Known rows, with every step that occurs:
A > U > X > R > M > F: [-0.347 -1.565 -1.115 -4.584  0.422 -0.920  4.439  5.172 -1.120  0.653
  1.420  0.798  2.677 -2.093  1.985  0.696  2.199  3.814  0.981  0.622
  1.168 -0.125 -0.749  2.555 -1.877]
M > R > X: [ 1.941  0.547  1.516 -0.841  1.350 -2.955 -4.479  0.695  1.574  2.247
 -0.670 -3.236 -2.863  1.783 -2.716  1.051 -0.337 -1.721  2.173  3.587
  1.572 -2.617  2.557  0.389 -1.198]
F > M > R > X: [ 2.877 -2.501  1.621  1.897 -0.459 -1.322 -5.176 -0.552  1.001  1.940
  1.685 -3.367 -3.482  3.497 -1.831  0.724 -1.281 -1.107  1.050  3.173
  1.497 -3.281  4.702  0.255 -1.919]
M > R: [ 1.287  0.386  1.069  0.079  0.311 -2.857 -3.758  1.893  1.749  3.402
 -0.224 -2.690 -0.763  1.240 -1.630 -1.008 -0.965 -1.433 -0.141  1.049
  0.550 -2.793  0.037  1.046 -0.771]
T > S > R: [-1.172  2.848  1.853  0.995  3.502  1.296  0.151  2.827  0.165 -3.093
 -2.809 -0.419 -4.201  1.494  0.142  0.529 -1.406 -1.143 -2.844 -2.055
 -2.542 -3.279 -2.288 -0.857  0.451]
J > T > A > U > X: [-0.990  1.890 -2.604 -3.271  1.234  4.011  2.082 -3.699 -2.124  0.662
 -2.075  0.069  2.761  1.213  0.184  0.237 -1.300  0.905  2.019 -1.693
  1.004 -2.808 -0.036 -1.992  3.250]
X > R > M > F: [-1.173 -1.025 -0.660 -1.860 -3.085 -4.207 -3.086  7.179  1.931 -2.514
  1.563  0.443 -0.730 -0.790  1.756 -2.685  1.617  3.930 -6.934  0.287
  2.529  2.831 -1.854  4.774 -3.362]
T > A: [ 0.227  0.727  0.054 -2.319  1.859  1.119 -2.594  2.007 -1.962 -2.420
 -0.580 -1.807  1.852  2.504  0.999 -1.976 -3.108 -0.222 -0.184 -1.205
  1.657 -0.745 -1.396 -0.010  1.370]
U > X > R: [-2.600  1.809  0.499 -2.255 -1.558 -1.491  0.544  3.157 -1.839 -0.466
 -0.332  0.323  0.588 -0.265  1.028 -0.231  1.623  2.879 -2.162 -1.067
 -0.461  0.738 -3.123  3.369 -0.536]
J > T > S > R > X > U: [-2.243  3.948 -0.127  1.010  0.181  2.499 -0.044 -4.875  0.425 -1.690
 -4.129  0.566 -4.596  1.492 -1.576  2.049  0.793 -1.209 -3.537 -1.229
 -1.891 -0.729  0.667 -2.946  1.582]
S > R > X: [ 0.867  0.407  2.895  0.023  0.356  0.640  0.534  1.120  1.107 -1.432
 -1.905 -1.874 -5.666  1.183 -1.519  1.523  2.211 -3.033  0.709  3.059
 -1.859 -2.274  1.532 -1.442 -0.498]
X > R > S > T: [-0.662 -0.319 -0.793  2.782 -3.417 -3.415 -1.532 -0.178  1.516 -1.063
  1.829  4.189  1.071 -3.840  1.446 -2.029  0.324  0.788 -3.152 -0.873
  0.820  6.739 -3.890  0.150 -0.046]
A > U > X > R > S > T > J: [ 0.196  1.101 -0.402 -1.368 -0.542 -0.679  4.533 -2.101 -1.799  0.235
  1.330  4.041  4.833 -4.139  1.307  1.829 -0.045  0.910  3.471 -1.270
  0.318  1.644 -4.126 -0.506  0.527]
S > T > A > U: [ 1.142 -0.979  0.746 -0.949  0.688  3.273  2.801 -0.926 -1.590 -0.427
  1.876  2.876  3.144 -1.765  0.693  0.262 -4.161 -1.206  3.082 -0.460
  2.027 -0.162 -2.290 -4.289  1.802]
R > X: [ 0.370  0.579  2.734 -0.756 -0.077 -1.482 -2.735  1.284 -0.556 -0.411
 -0.431 -1.959 -3.572  2.549 -0.887  2.393 -1.356 -2.023  0.180  2.684
  1.589 -0.348  1.177 -0.326  0.236]
J > T > A > U > X > R > M: [-1.750  1.925 -3.732 -3.263 -0.290  2.712  1.575 -1.799 -0.392 -1.948
 -0.823  0.534  3.256  0.262  0.779 -0.822  1.162  3.529  0.096 -1.230
  2.107 -1.078 -0.187 -0.334  1.707]
J > T > S > R > M > F: [-2.152  1.423 -1.048 -0.093  0.827  2.615 -0.175 -0.557  1.919 -2.130
 -3.871  0.499 -4.244  1.220 -0.838 -0.439 -0.214  0.603 -5.049 -2.098
 -1.560 -2.998  0.127  0.290  0.405]
X > U: [-1.238  0.559  1.734  0.445 -4.171 -1.621 -0.425  0.034 -1.280  1.073
  0.955 -0.738  1.172  1.069  0.522  0.094  1.199 -1.570 -3.853 -0.640
 -0.919  5.123 -0.711 -0.356 -0.112]
J > T > S > R > X > U > A: [-3.263  4.260 -0.786  1.872  2.099  2.967  0.949 -3.935 -0.914 -1.631
 -4.451  0.674 -5.142  0.007 -1.243  1.831  0.818 -0.492 -2.680 -2.207
 -2.137 -1.024  1.715 -1.630  1.332]
A > U > X > R: [-0.475  0.694 -0.264 -3.085  0.497 -0.768  4.442  3.316 -2.108  1.784
  1.106  0.858  2.634 -1.484  1.900  1.665  1.145  2.354  1.782 -0.056
  0.881 -0.686 -2.405  0.333  0.059]
A > U: [ 1.176 -0.363  0.924 -1.031  0.537 -0.486  2.416  3.314 -0.955  2.840
  1.504 -0.314  1.434  0.339  1.540  1.802 -1.800 -1.262  1.302  0.403
  1.438 -1.674 -1.468 -1.945  1.003]
T > A > U: [ 1.524  0.257 -0.905 -3.400  3.407  1.752  0.726  2.044 -2.330 -1.032
  0.562 -1.092  3.791  1.054  1.829 -0.574 -3.010  0.148  3.086 -0.375
  2.627 -1.748 -1.004 -2.131  1.672]
X > R: [-1.260  2.144  0.452 -0.042 -2.619 -4.015 -3.344  4.666  0.381 -0.777
  0.935  0.670 -1.327 -0.191  1.713 -1.330 -0.244  1.899 -5.876 -0.777
  2.080  1.805 -4.139  1.635 -0.814]
A > U > X > R > M: [-0.886  0.004 -0.694 -2.960 -0.814 -0.639  4.891  4.119 -0.905 -0.105
  1.825  0.330  3.231 -1.211  1.821  1.242  2.619  3.099  1.609  0.555
  1.037 -0.319 -1.272  1.349 -0.721]

Rows:
[ 1.838 -1.866 -0.172  2.912 -0.734 -2.011 -1.791 -3.122  2.937  3.088
  0.723  0.768  1.582 -2.366 -1.855 -1.706 -0.449 -2.382  2.595  0.944
 -0.817  2.207  0.279 -0.322 -0.039]
M > R > S > T
[-2.156  0.546 -0.920 -0.907 -1.410 -2.093  0.946  0.850 -1.073 -0.648
 -0.221  1.044  2.225 -1.550  1.144 -1.188  2.828  2.579 -0.537 -1.151
 -1.450  4.061 -2.232  3.639 -0.187]
U > X > R > S
[-0.345 -3.736  0.717 -1.968 -1.985 -1.235 -1.560  6.227  1.716 -1.330
  0.971 -1.634 -0.477  1.365  0.655 -1.761  0.106  1.168 -4.143  0.732
  0.838  0.509  1.073  4.717 -2.499]
R > M > F
[-1.115  0.068  1.017 -0.444  3.094  1.185  0.220  4.928  1.490 -4.551
 -2.333 -0.596 -3.906  1.070  0.276 -0.593 -0.171  0.543 -3.776 -1.155
 -2.135 -2.441 -0.430  1.850 -1.734]
T > S > R > M > F
[ 2.895 -4.065 -0.270  4.010 -0.845 -1.716 -4.382 -1.815  2.001  2.614
  2.189 -2.290  0.049  1.827 -0.803 -1.762 -0.793 -1.223  0.785  0.927
 -0.265 -0.007  3.370  1.271 -1.120]
F > M > R > S
[-1.150  2.711 -3.407 -3.445  0.766  2.568  1.366 -2.714 -1.756 -0.135
 -1.612  1.070  2.763  0.011  0.759 -0.429 -0.315  2.706  0.307 -1.823
  1.898 -1.591 -1.189 -1.620  2.483]
J > T > A > U > X > R
[ 3.018 -2.756  0.882  4.542 -2.127 -1.138 -4.205 -5.507  1.502  1.469
  2.256  0.083  0.710  0.441 -1.461 -1.076 -2.928 -2.526  1.297 -0.200
 -0.243 -0.144  1.089  0.203 -0.914]
F > M > R > S > T > J
[ 1.276  0.893  1.475 -0.780 -0.427 -3.142 -3.557 -1.410  0.961  2.442
 -0.068 -2.796 -1.355  1.005 -2.711  1.129  1.859 -1.604  1.574  3.518
  0.633  0.906  3.157 -0.225 -1.670]
M > R > X > U
[-2.694  1.133  0.696  1.964 -0.935 -0.488  1.181  1.533 -3.383  1.310
  0.326 -0.527  0.280 -1.208  1.154 -0.027  1.155 -0.797 -2.795 -2.197
 -1.400  4.481  0.833  1.741 -0.522]
X > U > A
[ 0.877 -2.667 -1.591  0.405  1.054  2.540  4.213 -4.310 -1.220 -0.582
  1.074  3.139  5.834 -3.340  0.768 -0.785 -0.841 -0.913  5.852 -0.699
 -0.980  4.498 -0.612 -1.678  2.216]
R > S > T > A > U > X
[ 0.101 -0.368  0.693 -2.866  1.252  1.076  5.489  2.333 -2.549  2.752
  0.680 -0.274  2.707 -0.146  1.167  2.463 -0.133  0.034  3.889  0.151
 -0.175 -2.331 -0.981 -0.271  0.993]
A > U > X
[ 0.579 -0.348 -2.430  0.640 -0.824 -1.791  0.397 -0.598  0.328 -1.859
  2.285  4.371  3.912 -4.565  2.101 -2.146 -0.109  1.714  0.124 -0.621
  2.121  5.788 -3.453 -1.423  0.360]
X > R > S > T > A > U
[ 3.333 -4.701 -1.471  1.580  1.330  1.865  0.576 -4.469 -0.054  1.897
  2.735 -0.218  3.679 -0.645 -0.606 -1.040 -0.782  0.122  6.400  0.919
 -0.165 -0.550  3.729 -0.695 -0.426]
F > M > R > S > T > A > U > X
[-2.117 -0.056 -0.510 -0.084 -2.075 -1.064  2.235 -0.689 -0.793 -0.810
  0.508  3.173  2.413 -3.165  0.856 -0.862  1.975  2.115 -0.027 -1.138
 -1.360  4.649 -2.951  2.386 -0.071]
U > X > R > S > T
[-0.283 -1.131  1.786  1.096 -2.458  1.132  1.678  3.646  3.197 -3.215
 -0.218 -2.148 -2.668  1.232 -0.521 -1.065  3.964 -1.711 -2.090  1.511
 -2.833 -1.929  0.827  1.029 -1.258]
S > R > M
[-0.660  2.870  2.234  0.314  4.182  1.128 -0.574  1.937  0.047 -4.003
 -3.245 -0.820 -5.873  1.906 -0.823  2.101 -0.811 -1.225 -0.836  0.040
 -1.671 -3.127 -0.246 -1.344 -0.054]
T > S > R > X
[-2.700  3.867 -0.514  1.030  0.456  1.480 -2.379 -2.089 -0.093 -0.139
 -3.306  0.670 -2.644  2.559 -0.302  0.884 -3.539 -0.134 -4.960 -3.360
  0.267 -2.317 -1.886 -1.181  2.733]
J > T > S
[ 2.894 -4.535  0.125  4.857 -1.892 -0.586 -2.964 -3.428  2.110  2.742
  2.989 -0.381  0.166  0.332 -1.015 -1.499 -1.576 -1.654  1.305  1.001
 -0.468  0.616  2.773 -0.165 -0.926]
F > M > R > S > T
[-2.536  2.987 -0.611  1.676 -0.119  2.934 -0.101 -1.770  2.220 -2.677
 -3.475  0.153 -3.794  2.152 -1.002  0.164  0.207 -0.145 -4.526 -2.177
 -1.723 -3.450 -0.317 -0.913  1.633]
J > T > S > R > M
[-2.271  3.628 -0.280  1.375  0.898  2.767 -0.393 -2.481  0.958 -1.151
 -4.266  0.731 -4.440  1.829 -1.055  0.699 -1.250 -0.948 -4.345 -2.788
 -1.917 -3.676 -1.487 -2.096  2.285]
J > T > S > R
[-0.543  0.793  1.958  1.063  0.610  1.207  2.456  0.138 -0.792 -1.341
 -1.786 -1.582 -4.587 -0.942 -1.199  1.592  4.344 -2.473  0.730  1.950
 -3.083  1.080  3.138 -0.767 -1.306]
S > R > X > U > A
[ 3.955 -4.629 -1.439  2.699  0.750  0.996 -1.257 -3.823  0.948  1.836
  3.154 -0.187  2.876 -0.525 -0.422 -1.502 -1.818 -0.744  4.696  1.145
  0.866 -0.070  3.282 -1.812 -0.309]
F > M > R > S > T > A > U
[ 2.259 -1.849 -2.020 -0.384  2.382  0.352  1.741 -4.051  0.764  2.439
  0.482  1.017  5.207 -3.225 -1.369 -1.208  0.329 -0.594  7.548  0.934
 -0.555  1.092  1.108 -0.747  0.507]
M > R > S > T > A > U > X
[ 2.593 -2.416  1.514  1.952 -1.585 -1.561 -4.361 -2.092  0.585  2.058
  2.232 -3.224 -2.268  3.032 -1.808  0.835  0.314 -1.037  0.496  3.158
  0.867 -0.256  5.164 -0.059 -2.334]
F > M > R > X > U
[ 1.590 -2.080  0.752  2.854  0.347 -0.790 -3.130 -1.181 -0.775  2.268
  1.741 -3.254 -2.898  1.548 -1.246  0.773  0.419 -0.592  1.216  2.099
  0.507 -0.464  6.273  1.222 -2.552]
F > M > R > X > U > A
[-0.198 -0.853 -1.145 -1.077 -0.073 -0.166  5.878  0.042 -1.261  1.457
  1.942  3.595  4.141 -4.168  1.616  1.254  1.432  1.537  3.767 -0.168
  0.074  2.480 -2.305 -0.850  0.570]
A > U > X > R > S > T
